Each row comes from the steps of one path. Every step used is in the known rows, and no mark comes twice. Write the path behind each row, first mark first.
Known rows
A -> V -> R -> P: [-0.23  0.14 -0.47  0.02  0.11 -0.02  0.08 -0.05  0.03 -0.08 -0.25  0.19
 -0.07 -0.12  0.03  0.15 -0.04  0.02  0.08  0.34 -0.03 -0.14 -0.02  0.08
 -0.10  0.12]
F -> P -> R -> V -> N: [-0.23  0.45 -0.40  0.13  0.08  0.10 -0.34 -0.07 -0.14 -0.22  0.12  0.05
 -0.09 -0.23  0.35 -0.12 -0.03 -0.26  0.27 -0.04 -0.17  0.21 -0.33  0.11
  0.30 -0.14]
V -> R -> P -> F -> M -> C: [-0.21  0.00 -0.06 -0.08  0.31  0.14  0.06 -0.08 -0.19  0.07 -0.33  0.50
  0.00 -0.07 -0.17  0.31 -0.13  0.03  0.41  0.01  0.26 -0.25 -0.13 -0.24
  0.12  0.23]
P -> R -> V -> A: [-0.15  0.40 -0.41  0.12 -0.01  0.12 -0.30  0.17 -0.17 -0.12  0.06  0.12
 -0.22 -0.08  0.24 -0.12  0.20 -0.21  0.18 -0.05  0.07  0.03 -0.15  0.24
  0.36 -0.15]
P -> R -> V: [-0.18  0.31 -0.35  0.05  0.09  0.08 -0.21  0.03 -0.07 -0.11  0.09  0.05
 -0.19 -0.01  0.17 -0.04  0.04 -0.14  0.09 -0.03 -0.05  0.11 -0.13  0.25
  0.25 -0.16]
A -> V -> N -> P: [-0.20  0.24 -0.22 -0.02  0.08  0.18 -0.30 -0.04  0.02 -0.13 -0.10  0.33
 -0.29 -0.15  0.03  0.10 -0.29 -0.13 -0.10  0.50  0.01  0.06  0.18  0.01
  0.04 -0.18]
V -> R -> P -> F -> M: [-0.25  0.00 -0.24 -0.02  0.23  0.05  0.06 -0.06 -0.20 -0.04 -0.29  0.36
  0.07 -0.26 -0.22  0.25 -0.08 -0.09  0.26  0.04  0.09 -0.27 -0.16 -0.31
 -0.01  0.16]
V -> A: [-0.09  0.17 -0.32  0.22 -0.08  0.06 -0.06  0.12 -0.11 -0.07 -0.04  0.10
 -0.05 -0.13  0.11 -0.14  0.17 -0.09  0.05  0.08  0.17  0.03  0.01  0.00
  0.18  0.04]
N -> V -> R -> P: [-0.19  0.08 -0.38  0.14 -0.02 -0.08  0.21 -0.05 -0.13 -0.13 -0.15  0.29
 -0.14 -0.06 -0.01  0.06  0.10  0.08  0.05  0.30  0.12 -0.06 -0.29 -0.06
 -0.06  0.20]
F -> M -> C -> V -> N -> P: [-0.20  0.25  0.12 -0.09  0.21  0.20 -0.20 -0.13 -0.06  0.04 -0.18  0.49
 -0.23 -0.10  0.07  0.16 -0.42 -0.08  0.10  0.26  0.33  0.05  0.08  0.05
  0.31  0.20]
C -> M -> F: [ 0.04  0.13  0.00  0.20  0.22  0.23  0.08 -0.24 -0.06 -0.10 -0.26  0.21
 -0.17 -0.03  0.04  0.03  0.07  0.26  0.22  0.09  0.11 -0.02  0.12 -0.20
  0.11 -0.03]
F -> M -> C: [-0.10  0.06  0.08  0.11  0.17  0.25  0.00 -0.11 -0.02  0.01 -0.27  0.28
 -0.27  0.01  0.04  0.03 -0.09  0.04  0.26 -0.06  0.24  0.02  0.09 -0.09
  0.23  0.09]
M -> C -> V -> R -> P: [-0.20  0.14 -0.24 -0.05  0.19 -0.15  0.19 -0.08  0.02  0.12 -0.11  0.22
  0.17  0.02  0.08  0.17 -0.06  0.16  0.19  0.24  0.22 -0.04 -0.13  0.28
  0.14  0.49]
C -> V -> R: [-0.18  0.11 -0.28  0.06  0.06 -0.08  0.16  0.01  0.09 -0.08 -0.06  0.00
  0.24 -0.09  0.14  0.04 -0.03 -0.01 -0.18  0.27  0.01  0.04 -0.03  0.22
  0.10  0.43]
P -> R: [-0.26  0.21 -0.25  0.09  0.12  0.16 -0.12 -0.01 -0.04 -0.11  0.11 -0.01
 -0.10  0.05  0.09 -0.06 -0.04 -0.11  0.09  0.04  0.01 -0.04  0.10  0.17
  0.05 -0.09]
P -> F -> M -> C -> V -> A: [-0.21  0.20 -0.01 -0.01  0.22  0.14 -0.09  0.15 -0.25  0.16 -0.28  0.42
  0.17 -0.20  0.15  0.07 -0.04 -0.15  0.29 -0.08  0.41 -0.11  0.08 -0.06
  0.39  0.28]
N -> P -> R -> V: [-0.13  0.31 -0.40 -0.01  0.09  0.07 -0.42  0.13 -0.12 -0.12  0.14  0.16
 -0.26  0.07  0.03  0.03 -0.11 -0.19  0.03  0.17 -0.02  0.04 -0.06  0.21
  0.18 -0.30]
V -> R -> P -> F: [-0.24  0.01 -0.36 -0.02  0.19 -0.12  0.09  0.04 -0.15 -0.01 -0.04  0.24
  0.24 -0.16 -0.17  0.22 -0.01 -0.02  0.16  0.18  0.05 -0.18 -0.18 -0.19
 -0.06  0.14]
R -> V -> A: [-0.02  0.28 -0.44  0.17 -0.09 -0.01 -0.13  0.15 -0.14 -0.07 -0.03  0.12
 -0.13 -0.19  0.21 -0.15  0.27 -0.12  0.11  0.00  0.09  0.16 -0.22  0.06
  0.37 -0.06]
M -> F: [-0.06  0.13 -0.16  0.23  0.06  0.09  0.00 -0.17 -0.05 -0.12 -0.22  0.11
 -0.16 -0.12  0.05 -0.04  0.06  0.07  0.10 -0.05  0.00 -0.04  0.04 -0.22
  0.03 -0.06]
P -> F -> M -> C: [-0.16  0.03  0.11 -0.01  0.29  0.22 -0.05 -0.01 -0.18  0.08 -0.24  0.40
 -0.05 -0.07 -0.05  0.13 -0.12 -0.05  0.30 -0.11  0.26 -0.04  0.10 -0.27
  0.24  0.07]
V -> R -> P -> N: [-0.06  0.07 -0.53  0.07  0.00 -0.15  0.08 -0.05  0.01 -0.14  0.10  0.00
 -0.18  0.00 -0.20  0.03  0.09  0.09  0.17  0.12  0.00 -0.02 -0.12 -0.04
 -0.12  0.30]
R -> P -> N -> V -> A: [-0.05  0.27 -0.60  0.23 -0.13 -0.14 -0.01  0.12 -0.22 -0.08  0.04  0.16
 -0.45 -0.08  0.02 -0.21  0.30 -0.01  0.27  0.07  0.24  0.02 -0.16 -0.12
  0.02  0.11]
R -> P -> N: [-0.07  0.13 -0.52  0.09  0.05 -0.20  0.01 -0.04 -0.03 -0.03  0.13 -0.06
 -0.22 -0.04 -0.12 -0.07  0.08  0.06  0.25  0.02  0.05  0.04 -0.04 -0.10
 -0.07  0.12]
M -> F -> P -> R -> V -> N: [-0.16  0.50 -0.32  0.20  0.08  0.17 -0.39 -0.25 -0.17 -0.27 -0.11  0.15
 -0.23 -0.27  0.35 -0.09  0.02 -0.16  0.37 -0.16 -0.22  0.08 -0.32 -0.12
  0.28 -0.22]
P -> N -> V -> A: [ 0.00  0.21 -0.45  0.30 -0.21  0.00 -0.03  0.18 -0.16 -0.16  0.07  0.12
 -0.38  0.00  0.10 -0.29  0.33 -0.04  0.05  0.06  0.20  0.12 -0.06 -0.10
  0.10  0.12]
A -> V: [-0.18  0.16 -0.31  0.10  0.10  0.08 -0.02  0.01  0.07 -0.05 -0.19  0.08
 -0.11 -0.10  0.16 -0.01 -0.04 -0.05 -0.04  0.21 -0.04  0.03  0.19  0.05
  0.02 -0.07]

Which path is each row?
[-0.12  0.03  0.07 -0.09  0.29  0.24 -0.27  0.10 -0.21  0.08 -0.21  0.52
 -0.10  0.00 -0.18  0.24 -0.26 -0.08  0.19  0.11  0.30 -0.14  0.16 -0.31
  0.16 -0.09]	N -> P -> F -> M -> C
[-0.20  0.10 -0.15 -0.05  0.15  0.09 -0.28  0.03 -0.19 -0.04  0.11  0.39
  0.00 -0.18 -0.15  0.16 -0.24 -0.19 -0.05  0.34  0.11  0.03  0.01 -0.27
  0.07 -0.15]	V -> N -> P -> F
[-0.25  0.08 -0.37 -0.01  0.24 -0.14  0.02  0.03 -0.21  0.09 -0.02  0.19
  0.17 -0.19 -0.10  0.12 -0.02 -0.07  0.24  0.07  0.11 -0.11 -0.09 -0.22
 -0.02 -0.04]	R -> P -> F
[-0.03  0.21 -0.33  0.35  0.05  0.03 -0.08 -0.13 -0.09 -0.15 -0.25 -0.03
  0.03 -0.19  0.24 -0.13  0.09  0.00  0.25 -0.11 -0.12 -0.02 -0.07 -0.36
 -0.01 -0.03]	M -> F -> P
[-0.18  0.05 -0.40  0.08  0.07 -0.10  0.14 -0.08 -0.02 -0.09 -0.08  0.12
  0.01 -0.08 -0.08  0.10  0.02  0.06  0.12  0.21  0.04 -0.08 -0.16  0.02
 -0.06  0.20]	V -> R -> P
[-0.22  0.07 -0.03 -0.07  0.36  0.10 -0.05 -0.06 -0.24  0.16 -0.28  0.46
 -0.07 -0.12 -0.11  0.20 -0.13 -0.01  0.49 -0.10  0.32 -0.17 -0.03 -0.29
  0.16  0.05]	R -> P -> F -> M -> C
[-0.11  0.21 -0.29  0.30 -0.14  0.07  0.03  0.13 -0.20 -0.10 -0.12  0.26
 -0.21 -0.10  0.21 -0.18  0.25 -0.07  0.00  0.15  0.23  0.05 -0.11 -0.05
  0.15  0.04]	N -> V -> A
[-0.27  0.09 -0.22 -0.15  0.31 -0.18  0.12  0.03 -0.12  0.19 -0.09  0.36
  0.41 -0.05 -0.02  0.28 -0.08  0.07  0.24  0.21  0.26 -0.13 -0.12  0.09
  0.13  0.46]	M -> C -> V -> R -> P -> F
[-0.09  0.16 -0.51  0.16 -0.02 -0.20  0.07 -0.01 -0.11 -0.08  0.06  0.13
 -0.40 -0.01 -0.05 -0.13  0.16  0.06  0.19  0.09  0.14  0.07 -0.17 -0.12
 -0.07  0.13]	R -> P -> N -> V
[-0.15  0.19 -0.09 -0.13  0.18  0.16 -0.39  0.00 -0.27 -0.09 -0.12  0.57
 -0.22 -0.36 -0.11  0.19 -0.26 -0.29  0.08  0.14  0.08  0.07 -0.20 -0.32
  0.31 -0.24]	R -> V -> N -> P -> F -> M
[ 0.07  0.19 -0.45  0.39 -0.14  0.03  0.02 -0.10 -0.10 -0.36 -0.20  0.07
 -0.23 -0.03  0.12 -0.16  0.25  0.07  0.14 -0.02 -0.15 -0.01 -0.21 -0.40
 -0.12  0.23]	M -> F -> P -> N -> V -> R
[-0.11  0.03 -0.24  0.21 -0.06  0.07  0.17  0.02 -0.03 -0.19 -0.12  0.21
 -0.13  0.01  0.08 -0.01  0.13  0.04 -0.17  0.30  0.05  0.04 -0.17 -0.01
  0.00  0.20]	N -> V -> R
[-0.21  0.21 -0.32  0.04  0.11  0.16 -0.31  0.09 -0.09 -0.12  0.14  0.11
 -0.18  0.15 -0.02  0.05 -0.21 -0.15  0.01  0.24  0.05 -0.13  0.17  0.13
 -0.04 -0.24]	N -> P -> R
[-0.25  0.03 -0.22  0.05  0.15  0.06  0.10 -0.02 -0.30 -0.10 -0.36  0.52
 -0.10 -0.22 -0.14  0.18 -0.03 -0.08  0.18  0.13  0.17 -0.24 -0.27 -0.36
 -0.01  0.15]	N -> V -> R -> P -> F -> M
[-0.19  0.12  0.20 -0.13  0.27  0.33 -0.32 -0.06 -0.22  0.04 -0.15  0.68
 -0.22 -0.11 -0.18  0.25 -0.36 -0.13  0.23  0.18  0.30 -0.01  0.09 -0.33
  0.25 -0.08]	V -> N -> P -> F -> M -> C
[-0.18  0.28 -0.38  0.17 -0.01 -0.08  0.00  0.13 -0.08  0.01 -0.06  0.03
  0.16 -0.20  0.28 -0.12  0.09 -0.11  0.01  0.11  0.19  0.04  0.01  0.20
  0.25  0.23]	C -> V -> A
[-0.27  0.25 -0.15  0.05  0.08 -0.03  0.02 -0.14  0.03 -0.03  0.04  0.09
  0.08 -0.26  0.21 -0.01 -0.12 -0.07 -0.08  0.20  0.10  0.19 -0.05  0.16
  0.22  0.24]	C -> V -> N
[-0.31  0.11 -0.40 -0.10  0.21 -0.25  0.15  0.04 -0.14  0.07 -0.06  0.17
  0.46 -0.22 -0.01  0.22 -0.07 -0.05  0.08  0.21  0.08 -0.17 -0.18  0.01
  0.00  0.37]	C -> V -> R -> P -> F
[-0.16  0.17 -0.16  0.04  0.01  0.11 -0.23 -0.06 -0.04 -0.12  0.09  0.27
 -0.22 -0.10 -0.08  0.06 -0.21 -0.09 -0.08  0.36  0.09  0.10  0.03 -0.07
  0.07 -0.10]	V -> N -> P
[ 0.07  0.26 -0.44  0.42 -0.07 -0.02 -0.08 -0.09 -0.13 -0.24 -0.14  0.02
 -0.30 -0.07  0.20 -0.27  0.23  0.03  0.23 -0.13 -0.07  0.06 -0.12 -0.46
 -0.09  0.06]	M -> F -> P -> N -> V
[-0.16  0.38 -0.52  0.19  0.09 -0.01 -0.29  0.08 -0.12 -0.14  0.07 -0.10
 -0.01 -0.11  0.36 -0.15  0.06 -0.20  0.26 -0.11 -0.18  0.11 -0.24  0.08
  0.20 -0.13]	F -> P -> R -> V
[-0.13  0.05 -0.24 -0.03  0.16 -0.02 -0.25  0.19 -0.18  0.01  0.06  0.25
  0.12 -0.06 -0.16  0.15 -0.14 -0.13 -0.06  0.29  0.09 -0.07  0.10 -0.26
 -0.02 -0.15]	N -> P -> F
[ 0.01  0.16 -0.53  0.29  0.00 -0.12 -0.09  0.04  0.02 -0.15  0.13 -0.27
 -0.03 -0.07  0.13 -0.24  0.13 -0.06  0.19 -0.08 -0.11  0.16 -0.01 -0.22
 -0.06  0.16]	F -> P -> N
[-0.31  0.19  0.20 -0.13  0.32  0.18 -0.07 -0.13 -0.15  0.10 -0.21  0.52
  0.08 -0.25  0.11  0.17 -0.29 -0.11  0.21  0.00  0.31  0.06  0.02 -0.07
  0.38  0.29]	P -> F -> M -> C -> V -> N
[-0.20  0.26 -0.01 -0.08  0.16  0.06 -0.19 -0.06  0.00  0.07  0.04  0.37
 -0.05 -0.01  0.08  0.15 -0.30 -0.01 -0.01  0.40  0.28  0.17  0.06  0.19
  0.26  0.18]	M -> C -> V -> N -> P
[-0.24  0.26 -0.43  0.24  0.12  0.11 -0.20  0.03 -0.10 -0.15  0.08 -0.14
  0.09 -0.02  0.28 -0.13 -0.03 -0.17  0.23 -0.05 -0.09 -0.03 -0.02  0.03
 -0.01 -0.05]	F -> P -> R
[ 0.07  0.22 -0.45  0.35  0.00 -0.04 -0.15 -0.12 -0.02 -0.19 -0.09 -0.16
 -0.16 -0.11  0.12 -0.22  0.15  0.02  0.30 -0.19 -0.16  0.04 -0.01 -0.41
 -0.08  0.06]	M -> F -> P -> N
[ 0.06  0.21 -0.15  0.36  0.20  0.15 -0.01 -0.19 -0.07 -0.15 -0.30  0.07
  0.02 -0.10  0.21 -0.08  0.08  0.18  0.35 -0.02 -0.02 -0.03  0.00 -0.37
  0.04 -0.03]	C -> M -> F -> P
[ 0.08  0.34 -0.53  0.48 -0.21  0.03 -0.17  0.03 -0.24 -0.26 -0.20  0.09
 -0.32 -0.14  0.27 -0.34  0.38 -0.04  0.30 -0.15  0.04  0.00 -0.13 -0.46
  0.02  0.06]	M -> F -> P -> N -> V -> A
[-0.26  0.06 -0.22  0.00  0.28  0.01 -0.02 -0.04 -0.25  0.05 -0.26  0.30
  0.00 -0.29 -0.12  0.14 -0.12 -0.12  0.36 -0.07  0.15 -0.21 -0.05 -0.38
  0.02 -0.03]	R -> P -> F -> M
[-0.33  0.38 -0.24 -0.06  0.12  0.32 -0.46 -0.05 -0.05 -0.16  0.01  0.31
 -0.36 -0.03  0.07  0.15 -0.37 -0.22 -0.01  0.43 -0.01 -0.06  0.25  0.21
  0.03 -0.30]	A -> V -> N -> P -> R
[-0.03  0.05 -0.37  0.20 -0.14 -0.01  0.15  0.04  0.02 -0.26  0.07  0.11
 -0.32  0.09 -0.02 -0.11  0.19  0.06 -0.12  0.23  0.02  0.12 -0.10 -0.08
 -0.07  0.29]	P -> N -> V -> R
